What can hang from each mark
X: P Q U
U: X
R: A Q
C: G S
P: X
A: R
T: S
H: G R S
Q: R X
G: A H V
S: C H T V
V: G

Every row comes from one small tree of marks. The marks that hang from a mark follow it in brackets, in alphabetical order. Every link used is in the known rows. Which tree was each row made from?
In the rows, zero is written as 128.
Known rows
G(A V): [ 74 125 119 160 129 124  52 166 178 101 127 115  70 156 126 116 125 131
 123 171 104 141 135 134 116 122 109 178 109 132 138  87 129 115 124 158
 116 142 155]
P(X(Q(R(A)))): [ 78 129 129 158 140 112 116 161 170 165 133 144  75 155 133 143 160 146
  77 184 121  80 136 145 126 109 114 108 116 148 145 124 127 110 120 158
 123 134 137]
V(G(A H(R(Q) S))): [ 62 135 114 157 129 130  47 183 172 103 110 161 157 146 135 126  98 106
  95 146 101 150 134 161 102 135  42 190  98  74 164  92 137 119 188 137
 116 132 150]
H(R(Q(X))): [ 79 126 124 156 130 119 111 172 168 156 128 131 109 154 149 137 139 135
 111 145 109  91 125 148 123 120 127 147 126 162 136 109 127 101 156 152
 101 179 143]
V(G): [ 67 123 122 159 128 112  85 168 177 112 122 106  51 159 139 110 126 124
 118 153 115 123 131 125 108 113  96 151 100 110 133  93 130 111 118 159
 116 116 145]
G(A(R) H V): [ 74 125 113 157 137 113  27 166 182 100 123 156 127 152 129 137 117 111
 118 184 100 154 140 148 107 128 128 172 111 105 153  83 135 125 148 149
 118 136 156]
R(A Q(X(P))): [ 83 128 127 161 141 134 125 166 173 175 140 132 102 161 143 142 159 146
 105 168 111  82 131 154 125  99 120 119 152 186 133 107 123 104 148 164
 109 173 151]
Q(X(U)): [ 81 117 125 157 124 114 129 169 167 151 143 113  74 158 140 125 155 154
 119 139 115  92 122 132 129 105 125 129 134 174 123 109 126 106 115 166
  96 165 142]
R(Q): [ 74 124 122 159 131 116  97 174 172 148 128 104  90 156 141 124 142 131
 115 151 111 114 131 134 115 117 126 140 127 148 127  99 126 105 131 160
 105 151 140]
S(C H(R(Q))): [ 83 130 120 160 129 122  69 183 167 109 113 124 117 166 142 131 121 113
 133 161 109 137 135 140 111 137  93 157  94 106 145 101 135 111 137 153
 112 130 143]
U(X(P Q(R(A)))): [ 81 126 124 158 139 114 120 152 175 165 148 140  63 157 141 152 165 141
  91 188 120  59 138 142 131 102 135 102 136 156 145 111 122 112 116 163
 128 147 146]
R(Q(X(P))): [ 81 125 128 161 129 123 114 172 172 169 137 107  69 154 144 133 159 141
 119 160 111  72 125 141 128 101 151 122 154 187 124 103 121 104 133 166
 104 180 150]
G(A(R) V): [ 76 126 118 153 138 119  52 164 179 101 127 144 103 157 131 129 124 119
 114 182 101 151 138 145 114 124 128 167 107 128 143  86 130 117 139 154
 118 142 151]
S(H(G R(Q)) T): [ 84 130 119 167 127 135  78 177 168 106 113 138 137 167 146 124 107 112
 132 133 112 126 132 138 111 148  94 169  89 105 134  95 133 109 141 145
 108 121 141]
H(G R S(C)): [ 84 141 120 163 122 137  83 176 178  82 104 142  82 156 133 107 112 115
 121 128 111 152 124 137 110 135  53 165  79  77 146  80 129 110 148 150
 111 115 144]
X(P U): [ 86 121 124 162 126 120 114 170 167 142 137 126  45 163 140 118 163 145
 118 143 117  87 127 125 134 104 141 127 130 165 120 102 124 111 118 170
 108 152 145]
Q(R(A) X): [ 82 123 125 160 144 124 105 163 185 152 137 125  71 157 137 140 149 139
  98 166 116  96 131 156 114 100  94 121 123 157 144 109 126 108 135 156
 113 150 151]
S(H V(G)): [ 73 126 121 162 128 128  59 172 169  77 121  77  57 169 127 113 114 111
 140 157 113 157 138 118  98 133  80 163  83  80 136  94 134 117 101 156
 118  87 152]
T(S(V)): [ 76 125 125 169 128 117  77 166 175  93 119  83  33 168 125 105 137 124
 128 128 107 145 137 111 113 122 103 157  87 104 117  77 126 107  94 166
 110 108 149]
P(X): [ 76 122 126 164 125 111 111 170 168 138 123 118  34 155 139 118 153 138
 108 146 116  99 124 127 130 107 138 128 115 155 127 104 128 106  99 166
 109 138 143]
H(R S(C T)): [ 81 131 121 169 123 126  85 183 178  83 109 135  68 166 136  98 116 117
 133 123 105 155 123 130 112 128  60 171  80 102 127  76 127 105 129 154
 107 129 148]
X(Q): [ 74 125 129 160 125 107  97 163 170 140 132 109  58 158 132 126 146 136
 106 166 116 101 134 120 122 116 139 135 114 131 124 104 125 110 110 164
 112 145 138]
U(X(P)): [ 79 120 122 164 123 111 114 162 172 141 138 116  24 158 146 126 158 134
 122 150 115  78 126 124 135 101 162 120 135 164 127  91 123 107  98 171
 113 150 153]
Q(R X): [ 80 121 126 160 133 113  95 168 184 147 135 101  43 150 137 130 149 135
 113 159 116  85 125 142 117 101 122 122 126 157 134 105 123 108 120 157
 107 158 149]
G(H V): [ 74 117 114 164 128 120  45 168 182 106 125 114  74 153 132 120 128 119
 137 158 106 130 133 128 105 129 125 162 117 112 140  86 132 118 124 156
 107 135 156]
A(R(Q)): [ 77 125 121 153 141 110  97 173 172 148 127 138 123 156 148 136 141 119
 104 166 108 125 134 146 114 118 144 130 124 142 132  97 128 107 146 155
 107 151 136]
S(C H V(G)): [ 77 131 120 162 126 121  53 175 171  62 115  69  63 172 122 110 108 111
 160 169 110 172 139 117  93 134  57 167  76  66 136  86 136 118  91 160
 123  73 154]
R(A Q(X(P U))): [ 86 126 124 155 139 134 149 168 165 184 151 143 128 163 145 142 168 161
 106 158 114  76 129 154 132  99 115 120 161 201 132 117 124 105 150 167
 103 178 145]
G(A): [ 74 126 126 164 128 113  72 170 176 118 124 115  64 158 129 121 131 131
 107 161 109 128 133 137 121 109 111 162 106 133 131  92 129 113 121 162
 116 139 150]
R(A Q): [ 76 125 122 159 142 128 107 169 173 154 130 132 123 164 142 133 142 135
 101 160 112 123 136 149 112 115  99 138 123 147 136 103 129 104 148 159
 111 142 141]
C(G(A) S(H V)): [ 74 130 125 166 135 129  25 174 176  45 110  84  71 166 124 118 100 113
 133 171 104 202 138 128 103 118  65 188  71  61 141  74 134 120  94 158
 118  92 163]
X(Q(R) U): [ 81 123 126 153 129 104 107 164 169 156 144 118  78 153 133 134 157 147
  97 165 122  79 133 130 126 115 122 121 124 145 132 119 125 114 119 159
 112 147 131]
H(G S(C T V)): [ 87 140 121 171 120 138  82 177 181  63 111  90  73 168 118  90 107 123
 158 127 106 182 127 119  98 138  41 178  84  79 118  61 125 106 102 157
 109  87 150]
C(S(H(R) V(G))): [ 71 127 118 164 132 137  54 174 172  49 107 108  60 168 139 112  99 107
 135 141 110 177 134 123 100 137  66 185  61  52 144  88 136 116 122 149
 111  87 159]
U(X(P Q)): [ 77 124 126 160 119 104 121 156 167 155 144 119  36 157 141 136 160 141
 113 170 117  62 131 119 139 105 172 114 140 159 126 101 121 110  95 171
 118 156 146]
G(A H(R) V): [ 77 125 113 162 130 121  24 168 178  92 116 153 110 153 131 130 110 116
 122 163 101 138 137 145 112 137 108 196  97 100 156  89 137 121 158 147
 117 142 159]
V(G(H(S))): [ 62 124 117 164 125 127  61 177 181  96 117 122  72 149 132 109 115 108
 113 134 110 148 128 135  98 121  63 155 104  75 146  84 133 119 135 150
 110 114 152]

Write each row's tree
[ 77 125 124 158 141 128 125 168 174 168 138 125 125 161 142 141 146 146
 104 160 110 105 131 155 115 106 101 130 140 172 136 108 128 101 145 159
 104 164 146] -> R(A Q(X))
[ 84 136 122 146 133 117 115 167 165 155 138 160 193 152 139 149 131 145
 103 165 109 111 131 165 124 122 111 147 139 158 141 104 130 112 160 152
 105 161 135] -> H(G(A(R(Q(X(U))))))
[ 87 125 124 149 137 118 138 171 164 180 147 152 129 157 151 145 167 145
 110 162 111  76 126 152 133 103 158 110 162 196 128 110 123 108 149 163
 100 186 140] -> A(R(Q(X(P U))))
[ 69 128 119 166 124 135  82 176 176  73 119  88  54 166 126  87 112 117
 139 123 107 173 128 118  97 131  47 178  88  90 118  75 127 107 110 153
 110  98 152] -> H(S(T V(G)))
[ 78 121 111 162 141 133  52 164 180 105 119 169 120 161 139 134 122 119
 117 159 106 137 138 148 106 137  96 175  97 104 159  94 137 116 167 147
 115 133 156] -> G(H(R(A)) V)
[ 75 124 122 154 138 109 118 152 176 159 147 134  87 157 140 150 151 141
  90 181 119  80 138 142 123 110 115 111 124 141 148 112 126 110 114 158
 123 139 141] -> U(X(Q(R(A))))
[ 80 128 117 173 122 121  61 184 182  82 105 145  94 162 134 107 110 108
 137 123 103 158 125 135 105 132  62 175  84  79 136  72 132 111 135 151
 108 122 154] -> G(H(R S(C T)))
[ 90 123 126 159 130 118 118 168 174 162 147 116  42 154 139 132 171 149
 113 153 119  56 122 142 133  95 134 109 147 184 130 114 121 111 123 163
 106 170 148] -> Q(R X(P U))
[ 86 131 124 162 130 116  41 174 173  61 111  67  68 173 123 115 111 109
 160 178 109 185 136 118  96 128  67 165  73  67 138  79 135 117  83 163
 122  81 153] -> S(C(G) H V)
[ 71 130 120 141 136 107 111 171 164 151 140 153 183 154 143 143 128 142
 102 176 106 115 133 162 118 114  93 151 135 152 142 108 133 113 159 152
 110 158 138] -> V(G(A(R(Q(X(U))))))
[ 72 131 116 161 128 113  31 169 171  75 110 134 112 159 126 125  99 110
 123 159 104 157 141 141 102 138  74 207  76  66 153  88 141 122 151 145
 125 101 156] -> S(V(G(A H(R))))
[ 79 127 119 167 139 138  70 171 169  69 116 131 111 183 135 117 100 111
 135 148 110 170 142 133  97 144  41 187  58  76 140  94 139 112 132 147
 124  80 154] -> S(H(R(A)) T V(G))
[ 79 124 129 155 119 103 141 167 153 164 139 131  76 155 136 129 165 160
  99 154 121  75 127 122 141 114 146 120 128 165 124 123 127 109  97 168
 108 150 130] -> P(X(Q U))
[ 78 138 122 165 131 133  75 173 181  90 116 159 120 158 129 113 107 113
 105 138 105 168 130 149 112 128  74 169  91  99 133  70 128 113 142 147
 114 120 145] -> H(G(A(R)) S(T))
[ 82 127 126 152 137 112 139 162 162 174 143 153 101 156 135 145 169 160
  77 171 124  72 133 145 134 110 107 108 125 163 142 133 128 111 120 160
 117 139 131] -> P(X(Q(R(A)) U))
[ 85 127 115 168 125 142  51 170 175  70 112 137  94 168 138 112 100 111
 151 137 110 140 131 126 108 157  92 186  75  91 138  86 134 113 128 145
 111 111 152] -> S(H(G(V) R) T)
[ 77 130 125 152 142 100  53 167 177 104 116 144 109 158 137 134 118 112
 100 189 105 158 136 148 113 106 105 160  89 103 144  84 133 117 132 156
 126 126 145] -> C(G(A(R)))
[ 84 130 129 162 143 123  97 158 178 157 138 139  56 160 133 143 164 138
  86 189 121  76 141 143 124 104 121 114 124 142 141 113 122 114 137 160
 128 143 145] -> X(P Q(R(A)))
[ 69 138 123 164 125 108  49 169 177  56 107  83  68 169 113 100 104 121
 141 162 101 178 144 118 101 123  32 194  67  61 132  63 133 115  95 163
 129  75 155] -> T(S(C V(G(A))))
[ 87 127 128 157 129 112 108 164 169 161 146 127  52 154 134 135 170 148
  99 170 122  57 133 130 134 107 142 112 136 159 129 118 121 115 120 163
 117 156 138] -> X(P Q(R) U)
[ 81 124 125 158 127 103 109 156 174 159 146 117  31 149 140 142 163 138
 105 179 120  49 132 129 135 104 165 104 139 156 137 107 119 112 100 164
 122 155 146] -> U(X(P Q(R)))
[ 82 134 122 165 124 131  78 177 177  79 118  79  49 164 118 100 128 121
 140 140 106 179 129 122 103 127  67 159  95  97 127  76 126 109 107 162
 108 110 152] -> H(S(C V))
[ 64 130 115 152 140 103  47 174 175 122 119 155 174 150 139 143 108 108
 103 184 103 144 143 160 100 124  99 167 114  93 155  90 138 122 166 145
 122 124 145] -> V(G(A(R(Q)) H))
[ 86 126 122 165 130 132  61 173 164  84 117 108  67 171 133 123 124 109
 132 142 111 150 135 126 112 141 112 167  77  98 137 101 134 114 123 152
 112 115 150] -> S(H(R) V)
[ 95 141 120 165 136 145  64 168 171  65 107 133 121 179 125 128 105 114
 140 158 112 175 142 139 100 151  48 178  61  61 153  89 139 116 135 150
 124  74 150] -> S(C H(G R(A)) V)
[ 77 137 119 169 123 135  22 168 181  45 107 107  91 166 112 109  95 114
 149 162 103 171 142 126 107 141  44 190  72  56 146  65 134 122  97 158
 124  84 158] -> T(S(C H(G(A V))))
[ 70 120 124 169 132 113  74 172 187  82 110 106  47 164 147 102 114 125
 135 142 108 160 125 118 108 101  84 165  87  93 117  67 127 105  92 164
 106 116 153] -> C(G S(T))
[ 78 124 124 151 139 111 112 170 172 165 134 129 126 154 148 144 145 129
 108 166 107 106 128 152 117 111 147 121 140 166 132 103 126 105 145 156
 101 173 140] -> A(R(Q(X)))
[ 67 127 118 159 135 126  34 166 187  65 113 116  71 154 133 111 106 126
 128 176 101 179 132 131 107 112  73 192  90  84 142  68 130 116 117 159
 115 124 162] -> C(G(A V) S)
[ 86 124 125 156 127 123 139 173 163 179 147 120  96 156 145 133 168 155
 119 149 113  65 123 141 136 102 143 120 164 201 122 113 122 105 134 167
  98 185 144] -> R(Q(X(P U)))
[ 76 128 113 163 130 106  13 168 186  54  94 135  96 161 133 114 100 102
 147 158  99 164 136 124  99 135  57 193  65  41 153  61 138 120 122 154
 122 101 157] -> T(S(C(G(H(R) V))))
[ 83 128 127 155 139 117 114 170 172 171 136 138 100 155 150 145 158 130
 109 174 108  84 128 151 126 101 168 112 153 180 130 102 122 107 147 161
 106 181 146] -> A(R(Q(X(P))))
[ 91 125 125 159 142 130 128 164 177 168 150 142  75 160 139 142 171 156
  99 162 120  66 128 155 130  92 105 108 144 186 139 117 124 111 140 163
 112 163 150] -> Q(R(A) X(P U))
[ 85 127 123 165 126 119  64 178 170  87 111 124  70 168 137 123 121 110
 134 156 112 141 133 131 114 131  96 158  76  94 143  96 136 114 118 156
 116 117 149] -> S(C H(R))
[ 75 138 124 165 123 141  73 172 179  94 118 128  81 151 122 111 116 124
 101 136 110 152 128 144 115 123  67 168  99  99 142  81 127 115 139 152
 114 124 148] -> H(G(A) S)
[ 82 128 131 162 132 112  86 162 176 151 135 116  25 152 133 134 161 133
  98 182 120  64 135 129 127 106 148 115 126 143 132 108 119 115 121 161
 123 150 144] -> X(P Q(R))
[ 87 129 127 156 141 123 120 160 170 166 147 151  85 162 134 144 171 153
  87 181 123  68 138 143 132 106 116 112 133 159 140 122 124 116 139 163
 122 147 139] -> X(P Q(R(A)) U)
[ 85 125 129 158 122 113 121 165 161 156 143 129  59 161 136 128 167 152
 107 161 120  71 132 120 139 109 153 122 136 161 120 113 122 113 115 171
 112 157 138] -> X(P Q U)
[ 87 127 123 169 124 109  80 174 177  86 118  76  53 175 125 100 124 129
 167 150 105 160 132 111 104 126  89 170  90 113 108  72 127 105  83 167
 113 103 151] -> S(C T V)
[ 74 129 115 149 141 121  60 169 175 124 129 143 149 153 135 137 124 122
 112 189  98 147 140 154 112 130 124 167 124 139 146  91 130 115 159 151
 115 155 147] -> G(A(R(Q)) V)
[ 82 128 123 170 141 141  67 168 168  75 113 128  86 181 129 124 121 110
 114 132 108 166 145 132 111 139  63 168  58  78 142  92 136 112 125 154
 118  94 152] -> T(S(H(R(A)) V))
[ 65 126 116 172 129 116  36 173 185  54 111 102  89 163 126 104  89 120
 146 147 101 185 138 126  94 124  57 208  82  59 130  62 135 117 107 154
 114  86 167] -> C(S(T V(G(A H))))
[ 80 120 123 152 126 116 136 173 164 173 146 112 122 156 144 132 154 156
 118 143 113  88 123 141 126 111 123 129 151 187 124 114 126 103 130 163
  93 177 138] -> R(Q(X(U)))
[ 86 121 127 161 124 120 130 168 168 158 145 120  49 159 140 126 167 155
 122 145 116  70 121 131 138  96 144 119 148 189 121 108 122 109 115 171
 100 173 149] -> Q(X(P U))
[ 83 133 120 168 128  95  20 175 182  58 106  90 112 169 116 113  94 115
 165 178  98 190 139 127  93 124  56 203  78  63 131  57 137 118  93 160
 126  83 160] -> S(C(G(A H)) T V)
[ 67 130 121 153 137 105  67 168 176 105 120 148 105 157 136 128 115 115
  99 180 108 145 139 147 110 112  98 162  91 104 144  89 134 118 141 152
 126 118 146] -> V(G(A(R)))
[ 74 128 120 161 130 109  43 165 186  64 106  95  57 164 129 101 114 117
 149 165 102 165 135 112 103 120  57 174  79  73 135  60 130 112  89 166
 121 100 153] -> T(S(C(G(V))))
[ 71 116 124 177 128 129  74 178 181  81 117 103  43 169 142 106 119 120
 139 133 111 155 128 118 112 115 101 155  90 103 118  80 128 109  84 161
 100 116 157] -> C(S(H T))
[ 66 127 117 157 136 100  39 169 180 101 116 158 128 153 135 136 108 106
 105 180 106 149 141 151 103 118 100 166  96  80 153  85 139 125 147 149
 125 112 150] -> V(G(A(R) H))
[ 88 140 118 169 134 159  95 169 176  78 113 151 115 172 129 108 108 119
 119 113 108 175 131 141 103 148  36 186  71  88 135  79 130 105 154 144
 111 100 148] -> H(G R(A) S(T V))
